Each row was made from one small tree. Brackets hold a mark, then the marks that hang from it, in the order of their numbers. Every link used is in the known rows. Write each row's tree.
Known rows:
{K_303 {K_315 K_861 K_944}}: [ 2.69  2.60  0.64 -0.61 -1.22 -0.91 -2.10  2.41 -0.93  3.33 -2.63  0.11
  0.28  2.09 -3.58 -1.67 -4.94  0.91 -2.83  3.10  4.33 -4.15  1.21 -1.75]
{K_315 K_270 K_861}: [ 0.81  1.92  1.34 -1.23  0.26 -1.57 -0.03  2.29 -0.61  1.44 -1.05 -0.51
  0.35  2.64 -2.52  0.37 -3.63  1.40 -1.13 -0.10  2.55 -1.96 -2.40 -3.81]
{K_303 K_315 {K_495 K_861}}: [ 0.43 -2.14  0.64  0.06  1.14  1.03 -2.90  3.90  0.32 -0.30  0.22  1.55
  2.64  0.72 -1.99 -3.94  3.22  0.13 -0.89  1.51  3.89 -2.79  5.20 -0.16]
{K_493 {K_593 K_495} {K_944 K_315}}: [ 1.44 -1.13 -1.15 -3.00 -0.63 -0.05  1.24 -0.85 -2.86 -1.18 -1.82 -1.45
  0.40  1.07 -1.57  0.90 -1.63  1.65 -2.00 -4.48  0.84  3.11 -2.50  3.19]
{K_944 K_493}: [-1.05 -1.75  0.09  0.59  1.54  2.34 -1.17  1.42 -1.44  0.24 -0.65 -0.48
  1.81  0.90  0.52 -1.13 -0.80 -0.97 -1.50 -0.99  1.13  0.68 -0.45  1.21]
{K_315 K_270 K_843 K_861 {K_944 K_493}}: [ 0.61  1.92  2.92  0.17  1.41 -1.29 -2.01  2.26 -1.74  4.84 -1.33 -2.92
  1.27  5.79 -3.04 -2.03 -6.32  0.62 -3.94  2.69  4.96 -0.47 -4.23  0.16]
{K_890 {K_315 K_270 K_861 {K_944 K_493}}}: [ 2.97  2.33  2.42 -0.94  1.20  1.75 -2.14  5.19  0.20  6.48 -4.57 -0.69
  0.33  4.74 -3.95 -1.59 -8.31  0.82 -3.14  0.20  3.44 -2.53 -2.57 -4.20]
{K_493 {K_593 {K_495 K_861}} {K_944 K_315}}: [ 2.14 -2.84 -0.16 -3.82  0.57 -0.16 -0.48 -0.81 -1.68 -0.19 -1.22 -1.40
  1.73  2.83 -2.87 -0.54  0.37  1.23 -0.35 -3.34  1.46  3.32 -0.23  3.43]
{K_303 {K_315 K_270 K_843 K_944} K_495}: [ 1.78  2.96  1.79  2.83  0.04 -1.35 -1.76  4.11  0.53  2.02 -1.47 -0.62
 -0.10  3.07 -1.84 -4.05 -2.57  2.38 -4.69  4.26  5.65 -2.12  0.09  1.95]
{K_303 {K_315 K_270 K_843 K_861 K_944}}: [ 3.80  3.89  2.06  0.06  0.11 -3.45 -2.65  2.39 -1.28  4.55 -2.12 -1.64
  0.45  3.65 -4.35 -2.54 -6.08  2.41 -3.76  4.39  5.97 -3.26 -0.92 -0.72]
{K_843 {K_315 K_270 {K_944 {K_493 K_593}}}}: [ 0.65  1.31  0.59  2.45  1.38 -0.04 -2.13  2.23 -0.29  1.95 -3.36 -1.34
  3.04  2.71 -1.13  1.51 -7.27  2.09 -3.20 -1.69  2.32  1.22 -5.13  2.88]
{K_315 K_843 K_944}: [ 0.82  1.87  1.51  1.05 -0.50 -1.96 -0.68 -1.48  0.22  3.16  0.47 -1.88
 -0.86  2.18 -1.00 -1.30 -1.74 -0.11 -1.37  3.77  1.21  0.93 -1.55  2.77]
{K_315 K_843}: [-0.18  0.20  0.53 -0.31  0.60 -1.78 -0.70 -1.71 -1.40  0.75  1.98 -1.75
  0.72 -0.25 -0.54 -0.91  0.70 -0.49 -0.13  1.02  0.57  0.69 -0.70  1.51]
{K_944 {K_315 K_843 K_861} {K_493 K_593}}: [-0.94 -2.63  0.00 -3.03  1.73 -2.10 -2.39 -1.41 -6.47  0.37  1.17 -2.57
  5.67  1.21 -3.12  0.89 -4.62  0.91 -3.47 -3.61  2.59 -0.90 -3.42  1.28]
{K_270 {K_315 K_843 K_861 {K_944 K_493}}}: [ 2.09  0.80  2.11 -2.15 -0.09 -0.51 -3.14 -0.13 -3.68  3.29  1.92 -3.63
  2.04  4.31 -4.56 -2.26 -4.95  0.87 -3.02  3.14  4.83 -1.49  0.03  2.32]
{K_593 {K_495 {K_861 {K_315 K_270}}}}: [ 3.45 -1.47  2.10 -2.90 -1.45  0.78 -2.18  0.66  1.51  2.23  0.92 -1.38
 -0.56  3.70 -4.13 -1.79  0.87  0.25  3.03 -0.17  1.22  1.87  1.76 -1.37]
{K_270 K_315}: [ 2.59  0.29  0.00 -1.34 -0.88  0.23 -0.66 -0.26 -0.82 -1.33  1.81 -1.00
  0.11  0.38 -1.70 -0.33 -0.71  2.20  0.03  0.75  1.02 -0.89  2.88  1.75]
{K_303 {K_315 K_270}}: [ 3.21  1.65 -0.02  1.45  1.01 -0.51 -1.41  3.44  0.00  0.18 -3.03  0.63
  0.52  0.63 -1.18 -1.68 -2.59  2.91 -2.04  1.00  3.30 -1.94  1.55  0.01]
{K_593 {K_495 K_861}}: [ 2.06 -2.34  1.36 -3.30  0.57 -0.96 -2.18 -1.07  0.84  0.85  1.78 -1.75
  1.83  1.45 -1.85 -1.92  4.69 -1.41  1.82  0.21  0.76  1.00  1.86  1.30]
{K_861 K_495}: [ 0.79  1.85  1.59  0.40 -0.71 -2.74  0.18 -0.24  0.14 -0.48  0.34  2.70
  0.05  0.20  1.27 -0.01  0.95  1.02  0.07 -2.39  1.06  0.49 -1.90  0.43]
{K_944 {K_315 K_270 {K_861 K_495}}}: [ 2.29  2.34  3.44 -1.24  0.92 -6.05  0.32  3.44 -0.98 -0.09 -1.25  2.04
  0.75  3.23 -2.09  1.81 -4.34  5.64 -3.17 -3.42  3.09 -2.33 -3.21 -3.72]
{K_315 K_270}: [ 1.13  1.39  0.74  1.03  0.62 -0.73  0.38  1.79  1.17  0.29 -1.47 -0.14
 -0.57  1.92 -0.25 -0.09 -1.97  1.90 -0.81  0.21  1.05  0.10 -1.52 -0.51]
{K_270 {K_315 K_861 K_944}}: [ 3.23  2.73  1.40 -2.43 -2.45 -0.99 -1.06  0.49 -0.66  2.30  0.64 -1.33
 -0.60  3.74 -4.41 -0.32 -4.84  2.19 -1.49  3.15  3.25 -2.86  1.29 -0.52]
{K_593 {K_495 {K_861 K_315}}}: [ 2.29 -2.77  1.33 -3.84 -2.02  1.35 -2.43 -1.04  0.48  1.91  2.35 -1.10
 -0.08  1.85 -3.91 -1.62  2.92 -1.61  3.87 -0.34  0.06  1.62  3.24 -1.04]
{K_944 {K_315 K_861} {K_493 {K_593 K_495}}}: [ 0.44 -3.10 -0.33 -5.12  0.30 -1.08 -2.15 -0.81 -5.38 -0.74  0.36 -2.74
  5.49  1.45 -3.06  1.33 -2.84  0.19 -3.12 -5.48  2.38 -0.96 -3.01  0.60]
{K_493 K_593 {K_944 {K_315 K_861}}}: [-0.19 -0.04 -1.08 -3.00 -0.29 -0.20  1.38  0.61 -4.24  0.31 -2.66  0.14
  0.79  2.19 -3.46  1.75 -5.96  2.39 -2.47 -4.03  2.24  0.29 -3.12 -1.15]
{K_493 K_593}: [-0.08  0.01 -1.75 -0.78 -1.78  0.13 -0.13 -3.08 -1.15 -0.65 -0.24  0.09
  1.80 -0.64 -0.04  0.96 -1.39 -0.45  0.61 -2.31  0.02  0.83 -2.48  2.19]
{K_495 K_861}: [ 0.68 -1.85  1.17 -0.74  1.22 -0.20 -1.64  0.07  1.29  0.99  0.66  0.19
  1.30  1.66 -1.40 -1.42  1.91 -0.21  1.62  1.08  0.44  0.24  2.29  0.39]
{K_890 {K_315 K_270 K_843 {K_861 K_495}}}: [ 3.95  4.23  3.50 -2.76  0.80 -4.89 -1.37  1.42 -1.18  4.28 -0.05  1.11
  0.87  1.04 -3.18 -1.14 -3.20  1.97 -0.49 -2.50  3.24 -1.84 -3.90 -4.89]
{K_495 {K_861 {K_315 K_843}}}: [ 0.80 -2.20  1.73 -2.03 -0.48  0.29 -2.66 -1.84 -0.55  2.86  3.13 -0.90
  0.08  1.71 -4.07 -2.14  1.01 -0.85  3.40  1.56  0.41  1.97  2.96 -0.43]

Which tree is each row?
[ 0.30  2.10  1.54 -0.60 -0.80 -1.64 -2.31  2.90 -2.20  2.91  0.37 -0.75
  1.42  2.19 -3.85 -3.50 -2.26 -0.17 -4.36  3.91  6.13 -4.22  0.68 -1.16] | {K_303 {K_315 K_843 K_861 K_944} K_495}
[ 1.81  3.14  2.28  2.64  1.49 -2.34 -0.77  3.91  2.44  2.35 -2.40 -0.84
 -0.77  2.33 -1.40  1.64 -5.18  3.37 -2.51  1.61  1.15 -0.28 -2.06 -0.64] | {K_843 {K_315 K_270 K_944}}
[ 2.95  0.93  3.46  0.47 -1.27 -0.50 -2.31  0.07  2.28  5.42  0.19 -1.23
 -2.10  6.05 -4.84 -2.67 -3.53  1.49  1.42  4.45  2.19  1.90  0.41  0.36] | {K_495 {K_861 {K_315 K_270 K_843 K_944}}}
[ 3.25  4.53  3.84  1.63 -3.17 -2.82 -0.49 -0.12  1.17  4.04 -0.18  1.32
 -3.40  4.70 -2.17 -1.25 -4.69  2.74  0.03  0.92  2.63  2.28 -3.60  0.56] | {K_861 {K_315 K_270 K_843 K_944} K_495}
[ 1.60  0.07  2.04  0.39  2.88 -4.09 -0.25  1.36 -0.94 -0.24  0.06 -2.05
  0.61  1.80 -1.55  0.40 -2.84  4.59 -3.13  0.26  1.03 -0.08 -1.19  0.75] | {K_944 {K_315 K_270 K_843}}
[ 1.26  0.79  1.59  0.64  2.96 -1.91  1.43  3.25 -1.66  0.81 -2.42 -1.39
 -1.63  3.51 -1.80 -0.56 -4.27  4.63 -3.78 -0.05  2.32  2.41 -1.92  1.15] | {K_493 {K_944 {K_315 K_270 K_843}}}
[ 3.02  0.97  2.96  0.77 -2.02  1.25 -1.53  1.87  3.76  4.74 -1.74  0.40
 -2.79  6.31 -4.32 -1.83 -4.27  1.78  1.71  3.30  1.59  1.23  1.14 -1.15] | {K_495 {K_861 {K_315 K_270 K_944}}}
[ 3.52 -1.33  2.62 -3.08 -0.67 -1.09 -2.86 -1.17 -0.05  2.96  2.90 -2.93
  0.11  3.30 -4.54 -2.66  1.64 -0.16  2.90  1.06  1.70  2.73  1.10  0.02] | {K_593 {K_495 {K_861 {K_315 K_270 K_843}}}}
[ 4.01  4.16  2.28 -1.47 -0.43 -0.59 -0.86  3.77  1.70  6.29 -3.97 -0.14
 -1.54  3.76 -4.55 -0.69 -7.40  1.76 -1.62  1.30  2.19 -3.19 -2.05 -5.43] | {K_890 {K_315 K_270 K_861 K_944}}
[-0.19  0.04  1.65  1.63  1.05  0.29 -2.06 -0.16 -1.23  3.23 -0.11 -2.42
  0.90  3.17 -0.49 -2.39 -2.54 -0.93 -2.81  2.69  2.35  1.47 -1.99  4.03] | {K_315 K_843 {K_944 K_493}}
[ 1.77  3.66  2.16 -0.18 -0.89 -1.71 -0.11  2.65  1.09  3.90 -2.63 -0.69
 -1.33  5.17 -3.05 -0.02 -6.15  1.87 -2.37  2.54  3.18 -2.01 -3.11 -2.71] | {K_315 K_270 K_861 K_944}
[ 3.25  2.47  2.01 -3.34 -1.98 -3.49 -0.81 -0.01 -2.15 -0.48  2.39  1.43
  1.18  1.46 -2.87  0.28 -1.49  2.87 -0.25 -1.92  3.55 -2.22  0.18 -1.18] | {K_270 {K_315 {K_861 K_495}}}
[ 1.10  1.37  2.06 -0.72 -2.62 -2.02 -0.83 -2.10 -1.64  1.53  2.73  1.64
 -1.03  0.28 -1.46 -0.73 -0.23  0.47  1.84 -1.85  1.04  2.09 -1.26 -0.45] | {K_861 {K_315 K_843} K_495}
[ 2.66  2.85  3.20 -1.61 -0.29 -0.40 -2.32  3.29 -0.66  5.63 -2.78  2.24
  0.81  3.16 -2.53 -1.58 -5.48  0.06 -2.24 -2.39  3.42 -2.13 -3.02 -3.39] | {K_890 {K_315 {K_861 K_495} {K_944 K_493}}}
[ 0.31  2.16  2.45 -1.70  1.08 -5.30 -1.25  2.03 -1.85  0.57  1.09  1.88
  2.54 -0.92 -1.68  2.69 -1.36  1.77 -0.74 -3.86  2.12 -1.83 -2.51 -4.54] | {K_843 {K_315 {K_861 K_495}}}
[ 4.19  4.41  2.96 -2.02 -3.28 -3.64 -0.84  0.30 -0.54  1.84  0.97  1.27
 -0.59  4.06 -3.33 -0.36 -4.05  3.22 -1.27  0.71  4.20 -2.33 -0.73 -0.05] | {K_270 {K_315 {K_861 K_495} K_944}}
[ 1.60  3.64  2.78 -0.41 -0.13 -3.52 -0.78  0.76 -0.28  4.59 -0.64 -2.32
 -0.52  4.90 -3.48 -1.00 -5.44  1.35 -2.55  3.79  3.74 -1.10 -3.87 -1.13] | {K_315 K_270 K_843 K_861 K_944}
[ 1.74  1.06  1.15 -4.16  1.00 -1.60 -2.04 -0.11 -2.62  4.47  1.05 -1.39
  1.55 -0.97 -4.27 -0.99 -2.14 -1.07  0.15 -0.43  1.10 -2.47 -0.45 -4.95] | {K_890 {K_315 K_843 K_861}}
[ 2.79  2.85  1.54 -2.60 -0.98  0.01 -1.25  1.92  0.58  5.95 -2.28  0.07
 -1.00  1.99 -4.24 -0.60 -5.38 -0.12 -0.86  1.03  1.13 -3.33 -0.54 -5.04] | {K_890 {K_315 K_861 K_944}}
[ 2.04 -0.86  2.55 -0.88 -0.05 -0.33 -2.18 -0.16  0.52  3.22  1.75 -1.14
 -0.34  3.50 -4.25 -2.17 -1.02  1.02  2.66  1.82  1.43  1.91  1.30 -0.96] | {K_495 {K_861 {K_315 K_270 K_843}}}
[ 2.66  2.94  2.25 -2.80 -0.27 -1.75 -1.98  0.03 -0.77  6.81 -0.50 -1.59
 -0.13  1.62 -4.73 -1.62 -4.67 -0.55 -0.97  2.22  1.67 -2.41 -1.19 -3.62] | {K_890 {K_315 K_843 K_861 K_944}}
[ 3.61  4.70  3.53 -2.44 -1.02 -4.42 -1.87 -0.06 -0.67  6.16 -0.21  1.08
 -0.16  1.81 -3.57 -1.53 -3.88  0.48 -0.96 -0.17  2.81 -2.00 -3.15 -3.10] | {K_890 {K_315 K_843 {K_861 K_495} K_944}}
[-0.12 -0.57 -0.98 -1.01  0.76 -0.99  0.81 -1.66 -3.96 -0.18 -1.04 -1.27
  0.70  1.06 -1.51  0.49 -3.59  2.38 -2.32 -2.61  1.26  3.17 -2.94  3.79] | {K_493 K_593 {K_944 {K_315 K_843}}}
[ 0.54  1.47  1.40 -0.84  0.99 -2.17 -2.10  4.36 -2.92  1.02  0.41 -0.75
  2.61  1.46 -3.57 -2.99 -1.76  1.41 -3.95  1.48  6.64 -4.15 -0.06 -2.66] | {K_303 {K_315 K_270 K_843 K_861} K_495}
[ 1.85  3.77  2.76 -1.00 -0.29 -4.24  0.20  2.02 -0.33  1.06 -0.87  2.17
  0.43  2.90 -1.25  0.49 -2.78  2.42 -1.02 -2.32  3.73 -1.35 -4.25 -3.50] | {K_315 K_270 {K_861 K_495}}
[ 1.50  0.74  0.92  0.97  2.14 -0.03  2.02  5.06 -0.22  0.01 -4.28  0.20
 -2.49  3.72 -1.25  0.43 -4.94  5.13 -3.62 -1.09  1.79  1.51 -1.24 -0.30] | {K_493 {K_944 {K_315 K_270}}}
[ 2.74  5.44  3.69  0.24 -1.63 -4.48  0.16  2.29  1.39  3.33 -2.41  2.02
 -1.35  5.44 -1.81  0.01 -5.39  2.91 -2.27  0.32  4.37 -1.36 -5.12 -2.22] | {K_315 K_270 {K_861 K_495} K_944}
[ 0.98 -4.12 -0.21 -3.23  0.44  1.40 -3.61 -2.62 -2.00  0.39  1.08 -2.21
  5.45  1.92 -1.29 -2.02  2.41 -2.80  1.06 -3.11  1.89  2.40 -1.03  4.60] | {K_944 {K_493 {K_593 {K_495 K_861}}}}
[ 1.47  0.62  1.85 -1.60  1.68 -3.33  0.25  3.77 -1.26  0.23 -1.47 -0.64
  0.93  3.09 -3.35  1.89 -5.23  4.49 -3.27 -0.95  2.02 -2.98 -1.22 -4.13] | {K_944 {K_315 K_270 K_861}}
[ 1.18  4.08  3.50 -0.44 -0.19 -5.42 -1.27  2.26 -0.10  2.84 -0.39  1.69
  0.78  1.61 -2.19  2.19 -3.99  2.11 -1.85 -1.22  2.75 -1.93 -3.47 -3.38] | {K_843 {K_315 {K_861 K_495} K_944}}
[ 3.09 -0.96  2.97 -2.92 -2.50 -0.54 -3.27 -2.67  0.66  4.95  2.83 -3.07
 -0.84  4.14 -4.82 -3.14  0.98 -1.70  2.54  3.33  1.25  2.59  1.71  1.68] | {K_593 {K_495 {K_861 {K_315 K_843 K_944}}}}
[ 0.55 -1.70  2.11  0.91  4.29 -1.94 -1.61  2.83 -2.45  0.13 -0.61 -2.56
  2.36  2.89 -0.97 -0.53 -3.71  3.67 -4.59 -0.68  2.09  0.41 -1.62  2.05] | {K_944 {K_315 K_270 K_843} K_493}
[ 1.01  1.14  2.04 -1.65  2.75 -2.80  1.05  3.58 -3.22  2.07 -2.00 -1.72
 -0.79  4.34 -3.90  0.11 -5.93  4.19 -4.09 -0.25  3.73  0.40 -2.99 -2.34] | {K_493 {K_944 {K_315 K_270 K_843 K_861}}}
[ 2.11  2.82  2.21  1.19 -2.55 -0.27 -0.56  0.21  0.95  4.50 -0.47 -1.48
 -3.26  4.47 -3.37 -1.24 -5.67  1.60 -0.13  3.38  1.66  1.72 -1.63  0.21] | {K_861 {K_315 K_270 K_843 K_944}}
[ 0.15 -0.57  0.95  1.09 -2.25  4.55 -1.48  1.78 -0.18  3.55 -1.66 -0.13
 -1.58  3.86 -2.25 -1.28 -5.26 -0.82 -0.67  1.01  1.19  1.56  0.11  0.33] | {K_861 {K_315 {K_944 K_493}}}
[ 1.68  0.26 -0.92  1.07 -0.32  0.49 -3.96 -1.41 -3.51  2.58 -1.85 -1.80
  3.78  1.39 -1.44 -3.04 -4.54 -0.31 -3.33  1.25  4.41  0.22 -1.55  6.70] | {K_303 {K_315 K_843 {K_944 {K_493 K_593}}}}
[ 1.24  1.39  1.84  2.70  0.84  1.40 -0.87  3.47  1.33  2.87 -3.62 -1.02
 -0.62  5.43 -0.26 -1.52 -5.36  1.47 -3.49  1.79  2.91  0.76 -2.77  2.17] | {K_315 K_270 {K_944 K_493}}
[ 1.41  3.59  2.74  0.21  1.15 -3.28 -1.00  4.34  0.79  3.61 -2.10 -1.15
  0.36  3.22 -3.68  2.15 -6.80  2.91 -2.78  1.36  2.75 -2.35 -3.02 -4.17] | {K_843 {K_315 K_270 K_861 K_944}}
[ 1.22 -1.02 -0.69 -3.44  0.05 -1.87  0.30 -2.67 -4.41 -0.53  0.06 -3.07
  1.14  0.98 -1.90 -0.21 -1.01  1.28 -2.00 -3.34  1.47  3.70 -3.09  4.63] | {K_493 {K_593 K_495} {K_944 {K_315 K_843}}}
[ 0.61  1.49  1.18  1.78 -0.63 -0.52 -2.12  2.37 -0.66  1.77  0.01 -0.56
  0.47  1.31 -1.56 -4.03 -0.55  0.25 -4.09  4.10  4.62 -2.20  1.52  2.20] | {K_303 {K_315 K_843 K_944} K_495}
[ 1.40  0.50  3.53 -0.68  2.42 -3.76 -0.79  5.02 -2.46  0.17 -1.84  1.46
  2.54  4.16 -1.66  0.74 -5.26  4.73 -4.64 -4.32  4.22 -1.85 -3.63 -2.47] | {K_944 {K_315 K_270 {K_861 K_495}} K_493}
[ 0.46  2.32  1.27 -0.89 -2.26 -1.39 -1.50 -1.06 -2.49  2.65 -1.76  1.66
  2.90  4.09 -1.21 -0.12 -5.55 -0.35 -2.14 -3.25  4.41 -0.07 -6.62  1.72] | {K_315 {K_861 K_495} {K_944 {K_493 K_593}}}
[-0.15 -0.36  0.62  2.77  0.23  3.30 -2.59  5.71 -0.72  1.18 -2.50  0.49
  1.66  2.59 -0.57 -4.05 -2.25 -0.17 -5.18  1.84  5.20 -2.22  1.71  2.13] | {K_303 {K_315 {K_944 K_493}} K_495}
[ 3.11  2.01  2.54  1.07  2.18  0.83 -2.64  2.78  0.35  5.98 -2.77 -2.05
  0.10  3.56 -2.18 -3.08 -5.80  0.82 -2.99  1.67  2.47  0.20 -2.35  0.67] | {K_890 {K_315 K_270 K_843 {K_944 K_493}}}
[ 2.24  2.82  1.74  1.55 -3.30  1.60  0.08  2.01  2.49  3.75 -2.42  0.20
 -4.05  4.64 -2.88 -0.44 -6.36  2.04 -0.09  2.30  1.03  0.90 -0.90 -1.17] | {K_861 {K_315 K_270 K_944}}
[-0.88 -2.54 -0.54 -2.65  0.97 -0.37 -1.64  0.28 -5.04 -0.37 -0.78 -0.90
  4.87  1.57 -2.60  1.83 -5.43  1.46 -3.32 -4.53  2.09 -1.69 -2.70 -0.25] | {K_944 {K_315 K_861} {K_493 K_593}}
[-0.18  0.06 -0.71  1.13 -1.33  2.20 -1.44 -1.27 -1.06  1.92 -2.23 -0.67
  1.96  2.92 -0.15 -0.68 -4.85 -0.92 -1.94 -0.78  1.74  1.51 -3.80  4.74] | {K_315 {K_944 {K_493 K_593}}}
[ 3.02 -0.86  0.60 -3.38 -4.99  1.47 -2.57 -3.86  0.89  3.50  0.76 -1.34
  0.05  3.89 -4.57 -1.40 -1.06 -1.65  3.27 -0.11  0.75  2.46 -0.01  2.33] | {K_493 {K_593 {K_495 {K_861 {K_315 K_944}}}}}
[ 0.60  1.67  1.74 -0.99  2.43 -3.16 -1.07  4.06 -0.97  1.24 -0.63 -0.95
  1.96  0.57 -3.07  2.52 -4.18  2.48 -1.60 -1.17  2.08 -2.21 -2.07 -5.31] | {K_843 {K_315 K_270 K_861}}
[-0.33  0.15 -0.09  0.82 -0.52  0.27 -2.19 -3.18 -2.60  2.68 -0.37 -2.37
  2.62  2.65 -0.63 -1.47 -4.03 -1.36 -2.14  0.41  2.45  2.19 -4.52  6.25] | {K_315 K_843 {K_944 {K_493 K_593}}}
